What can hang from each mark:
latun: fugut
pafof: fugut sodul
fedar: vofog
sodul: vofog vogubo zekas
fugut: latun
vofog: fedar sodul vame
vogubo: sodul
zekas: sodul
fede: sodul

Each row was made from one small tree. The marks that hang from a mark follow it in brackets, in alphabetical order. Every link used is in the known rows. Write each row's tree.
Known rows:
fedar{vofog}:  0.34 -0.72  0.62 -0.56  0.99  1.19 -0.37 -1.37 -2.39  0.10 -0.46  1.46 -0.07  0.91 -1.59  0.17  1.49  0.14  0.00  0.34  1.03  0.03
pafof{sodul{zekas}}: -0.52 -0.27  1.09  0.37  2.25  2.25 -0.45 -1.17  0.44 -0.67  0.37  2.05  1.26  0.97 -0.22  0.26  3.14  0.13 -0.44 -1.11  0.79  0.38
fedar{vofog{sodul{vogubo}}}:  1.90  0.88 -0.20 -1.58  4.21  2.92 -0.30 -1.13 -3.11  0.09 -0.37  1.95  0.72  1.44 -2.80  0.16  1.48  0.39  0.01 -0.26  0.50 -0.05
fedar{vofog{vame}}:  1.72 -1.42  1.29 -1.23  2.79  1.09 -0.40 -1.20 -2.22 -0.19 -0.25  1.02  0.17  0.78 -2.09  0.42  0.02  0.27  0.14  0.92  1.31  0.29
fede{sodul{vofog{fedar vame} vogubo}}:  2.52 -0.37 -0.35 -0.58  5.04  2.87 -0.68  0.63 -0.99 -1.13 -0.36  1.51  0.89  2.93 -1.46  1.02  3.55  0.09 -0.15  0.27 -1.10  0.05
fugut{latun}: -0.38 -0.72  1.76 -1.57 -0.30  0.38  1.12 -0.28  0.02 -0.21  0.17  0.24  0.68 -0.35 -0.91  0.29  0.06 -0.58 -0.43 -0.79 -0.30 -0.21
pafof{fugut{latun} sodul{vogubo zekas}}: -1.57 -1.20  1.94 -0.32  7.02  3.75 -0.41 -0.67  1.17 -0.43 -0.53  4.70  1.56  1.61 -1.74  0.99  3.91 -1.27 -1.05 -2.13 -0.48  0.85
pafof{fugut{latun} sodul{vofog{fedar} zekas}}: -0.70 -2.27  2.69  0.14  6.48  4.47 -1.17 -1.48  1.06 -0.05  0.29  4.56  1.46  2.05 -1.31  0.58  7.77 -0.20 -0.52 -0.18  0.13  0.51
sodul{vofog{vame} vogubo zekas}:  1.97 -0.17  0.30  0.48  8.94  4.13 -1.23 -2.25 -1.23 -0.40 -0.05  3.33  2.31  3.01 -2.94  0.99  2.06  1.93  0.09  0.97 -2.87 -0.20
vofog{fedar sodul}:  2.51  1.88 -0.51 -0.72  1.05  1.40 -0.40  0.28 -0.48  0.32  1.35 -0.06  0.04 -0.31 -0.87 -0.76  1.99  0.59  0.69  0.23  0.65 -0.49
zekas{sodul}:  1.80  0.14  1.75 -0.02 -1.21  1.14  0.31  0.64  0.00 -0.69 -0.40 -1.31  0.27  0.64 -0.97 -0.04  2.00  0.26  0.47  0.01  1.21  0.17
fede{sodul{vofog{fedar vame} vogubo zekas}}:  1.94  0.08  0.12  0.55  6.76  3.86 -1.23 -0.51 -1.02 -1.18  0.10  2.74  1.68  3.51 -2.16  1.09  4.45  0.49 -0.19  0.16 -1.73 -0.23
sodul{vofog{fedar} vogubo}:  2.17  0.44 -1.18 -0.07  4.20  3.19 -0.89 -0.85 -1.38  0.04 -0.25  2.40  0.53  2.36 -1.60  0.37  3.68  1.75  0.50  0.85 -2.20 -0.49
vogubo{sodul{vofog{fedar} zekas}}:  1.67 -0.01 -0.40  1.97  6.24  3.38 -0.93 -0.75 -1.42  0.02  0.96  1.15  1.16  2.40 -1.35  0.41  5.02  1.72  0.46  1.30 -0.99  0.01
vofog{sodul vame}:  3.13  0.44  0.52 -1.86  4.24  1.06  0.02  0.39 -0.26 -0.15  0.95 -0.74  0.93 -0.33 -1.42 -0.08 -1.63  0.23  0.25  0.61  0.88  0.30
fede{sodul{vofog vogubo zekas}}:  0.19  0.32 -0.27  0.91  5.93  3.85 -0.93 -0.70 -1.15 -0.99 -0.55  3.05  1.94  3.70 -1.61  1.07  4.59  0.06 -0.65 -0.58 -2.02 -0.14
fedar{vofog{sodul vame}}:  2.87 -0.40  1.12 -2.07  4.49  2.10 -0.37 -1.08 -2.56 -0.04  0.31  0.83  0.71  0.64 -2.69  0.12  0.10  0.29  0.16  0.81  1.72  0.27
vofog{fedar sodul{zekas}}:  1.91  2.37 -0.04  0.35  2.59  2.46 -0.91 -0.99 -0.49  0.24  1.86  1.21  0.81  0.30 -1.63 -0.73  2.86  0.95  0.64  0.18  0.03 -0.76
fedar{vofog{sodul{vogubo zekas} vame}}:  2.64  0.55  0.84 -1.36  7.29  3.61 -0.78 -1.99 -2.94 -0.21  0.23  2.67  1.56  1.71 -3.96  0.43  0.64  0.77  0.12  0.23  0.26  0.02
latun{fugut}:  0.06 -1.37  0.27  0.84 -0.46 -0.53  0.18  0.49  0.49  0.71 -0.53  0.92 -0.39  0.14  0.20  0.30  0.90 -0.91 -0.26  0.57 -0.78  0.87
vofog{fedar sodul{vogubo}}:  2.90  2.58 -1.34 -1.05  2.82  2.37 -0.34  0.25 -0.98  0.18  0.82  0.89  0.28  0.47 -1.77 -0.41  1.58  0.81  0.56 -0.37 -0.52 -0.53

Write each row's tree:
 1.32  1.28  0.18 -0.75  5.64  3.73 -0.76 -2.12 -3.19  0.08  0.01  3.13  1.36  1.88 -3.35  0.14  2.24  0.68 -0.01 -0.28  0.00 -0.23 : fedar{vofog{sodul{vogubo zekas}}}
 2.39 -0.06  1.49 -1.16  5.77  2.90 -0.83 -1.99 -2.58 -0.07  0.67  1.89  1.34  1.08 -3.25  0.13  0.92  0.64  0.16  0.72  1.26  0.04 : fedar{vofog{sodul{zekas} vame}}
 1.64 -1.99  0.48 -0.49  8.49  4.01 -1.49  0.13  0.72 -0.24 -0.65  3.72  0.54  2.31 -1.19  0.85  5.16  0.12 -0.15  0.28  0.13  1.11 : pafof{fugut sodul{vofog{fedar vame} vogubo}}
 2.98 -1.18  0.53 -0.39  3.58  1.91 -0.91 -0.78 -0.54 -0.06  0.60  0.68  0.46  1.26 -1.08  0.16  2.71  1.60  0.70  2.14 -0.39 -0.19 : sodul{vofog{fedar vame}}
 3.62  1.53  0.78 -0.44  4.70  2.29 -0.96 -0.87 -0.35 -0.10  2.08  0.80  1.08  0.03 -2.36 -0.40  0.91  1.11  0.78  0.88  0.32 -0.41 : vofog{fedar sodul{zekas} vame}
 2.76  0.31  0.13  0.71  8.18  4.32 -1.59 -2.20 -1.33 -0.32  0.52  3.45  1.80  2.88 -3.05  0.68  3.35  2.41  0.58  1.30 -2.72 -0.53 : sodul{vofog{fedar vame} vogubo zekas}
 4.06  2.20 -0.08 -0.69  6.80  3.22 -0.93 -0.75 -0.89 -0.31  1.58  1.71  1.34  0.78 -3.14 -0.05  0.52  1.31  0.72  0.30 -0.85 -0.45 : vofog{fedar sodul{vogubo zekas} vame}
 2.79  0.06  0.94 -0.32  2.99  3.51 -0.12 -0.09 -0.98 -0.74 -1.05  0.37  1.12  2.66 -2.13  0.50  3.94  1.32  0.52  0.42 -0.60  0.04 : zekas{sodul{vofog vogubo}}
 3.13  0.14  0.46 -2.28  6.01  2.84 -0.33 -0.98 -2.99 -0.17 -0.14  1.57  0.91  1.21 -3.40  0.40 -0.11  0.46  0.13  0.32  0.80  0.26 : fedar{vofog{sodul{vogubo} vame}}
 2.06 -0.92  0.23  1.23  8.35  3.19 -0.67 -0.65 -1.34 -0.26  0.67  0.75  1.75  2.37 -1.73  0.91  2.71  1.48  0.22  1.46 -0.86  0.51 : vogubo{sodul{vofog{vame} zekas}}
 1.23 -0.21  0.31  0.35  7.37  3.74 -0.90 -0.61 -1.00 -1.26 -0.31  2.63  2.10  3.59 -2.07  1.30  3.35  0.16 -0.56 -0.14 -1.80  0.10 : fede{sodul{vofog{vame} vogubo zekas}}
 2.32 -0.49 -0.91  0.83  4.61  2.43 -0.33  0.44 -1.37  0.08  0.51 -0.11  0.34  1.84 -0.69  0.42  4.12  1.29  0.49  1.42 -0.25  0.24 : vogubo{sodul{vofog{fedar}}}
 4.59 -0.09  1.29 -0.68  3.69  3.63 -0.41  0.04 -1.01 -0.89 -0.43  0.21  0.87  2.39 -2.69  0.47  3.79  1.71  0.95  1.10 -0.34 -0.01 : zekas{sodul{vofog{fedar vame} vogubo}}
 0.86  0.65 -0.38  1.10  5.30  3.94 -1.19 -0.73 -1.09 -0.94 -0.12  3.06  1.53  3.64 -1.79  0.86  5.66  0.41 -0.29 -0.30 -1.89 -0.43 : fede{sodul{vofog{fedar} vogubo zekas}}
 2.94  1.64  0.19 -1.03  7.89  3.03 -0.51 -0.82 -0.81 -0.38  0.88  1.55  2.03  0.95 -3.00  0.32 -1.06  0.82  0.13 -0.12 -0.98  0.01 : vofog{sodul{vogubo zekas} vame}
 2.33 -0.61  1.10  1.00  5.70  3.15 -1.60 -2.28 -0.63 -0.11  1.15  2.29  1.45  2.00 -1.97  0.22  3.74  2.11  0.65  2.02 -1.26 -0.50 : sodul{vofog{fedar vame} zekas}
 0.98 -0.35 -0.26  1.75  6.96  3.32 -0.69 -0.71 -1.44 -0.02  0.47  1.11  1.57  2.54 -1.31  0.68  4.04  1.38  0.09  1.02 -1.09  0.30 : vogubo{sodul{vofog zekas}}
 0.61  0.58 -0.40  1.12  7.09  4.25 -1.24 -2.39 -1.46 -0.12 -0.23  3.85  2.10  3.20 -2.39  0.70  3.62  1.84 -0.02  0.42 -3.23 -0.45 : sodul{vofog vogubo zekas}
 2.78 -0.57  0.11  1.42  7.88  3.35 -0.93 -0.65 -1.32 -0.19  1.15  0.90  1.32  2.26 -1.84  0.67  3.79  1.76  0.58  1.70 -0.70  0.22 : vogubo{sodul{vofog{fedar vame} zekas}}
 1.43 -1.07  1.33  0.79  6.47  3.00 -1.32 -2.32 -0.63 -0.20  0.58  2.23  1.97  2.07 -1.81  0.49  2.56  1.69  0.20  1.76 -1.38 -0.14 : sodul{vofog{vame} zekas}
 3.09 -0.21  1.56  0.11  0.35  2.79 -0.38 -0.16 -0.60 -0.51 -0.11 -0.43  0.44  1.80 -1.44 -0.08  5.44  1.41  0.96  1.33  0.67 -0.21 : zekas{sodul{vofog{fedar}}}
-1.38 -2.62  2.83 -0.01  7.22  4.31 -0.90 -1.53  1.12 -0.13 -0.18  4.51  1.92  2.21 -1.18  0.82  6.67 -0.54 -0.89 -0.48  0.09  0.80 : pafof{fugut{latun} sodul{vofog zekas}}
 1.83 -2.04  1.18 -1.29  4.29  2.60 -0.37 -0.58  0.07 -0.75 -0.05  1.18  1.23  1.63 -0.27  0.61  3.37  0.72 -0.21  0.51  0.94  0.79 : pafof{sodul{vofog{vame}}}
 0.94  0.07  0.43  1.68  3.94  3.29 -1.62 -2.52 -0.83  0.20  0.93  2.74  1.24  2.18 -1.34 -0.01  5.40  2.01  0.55  1.49 -1.53 -0.80 : sodul{vofog{fedar} zekas}
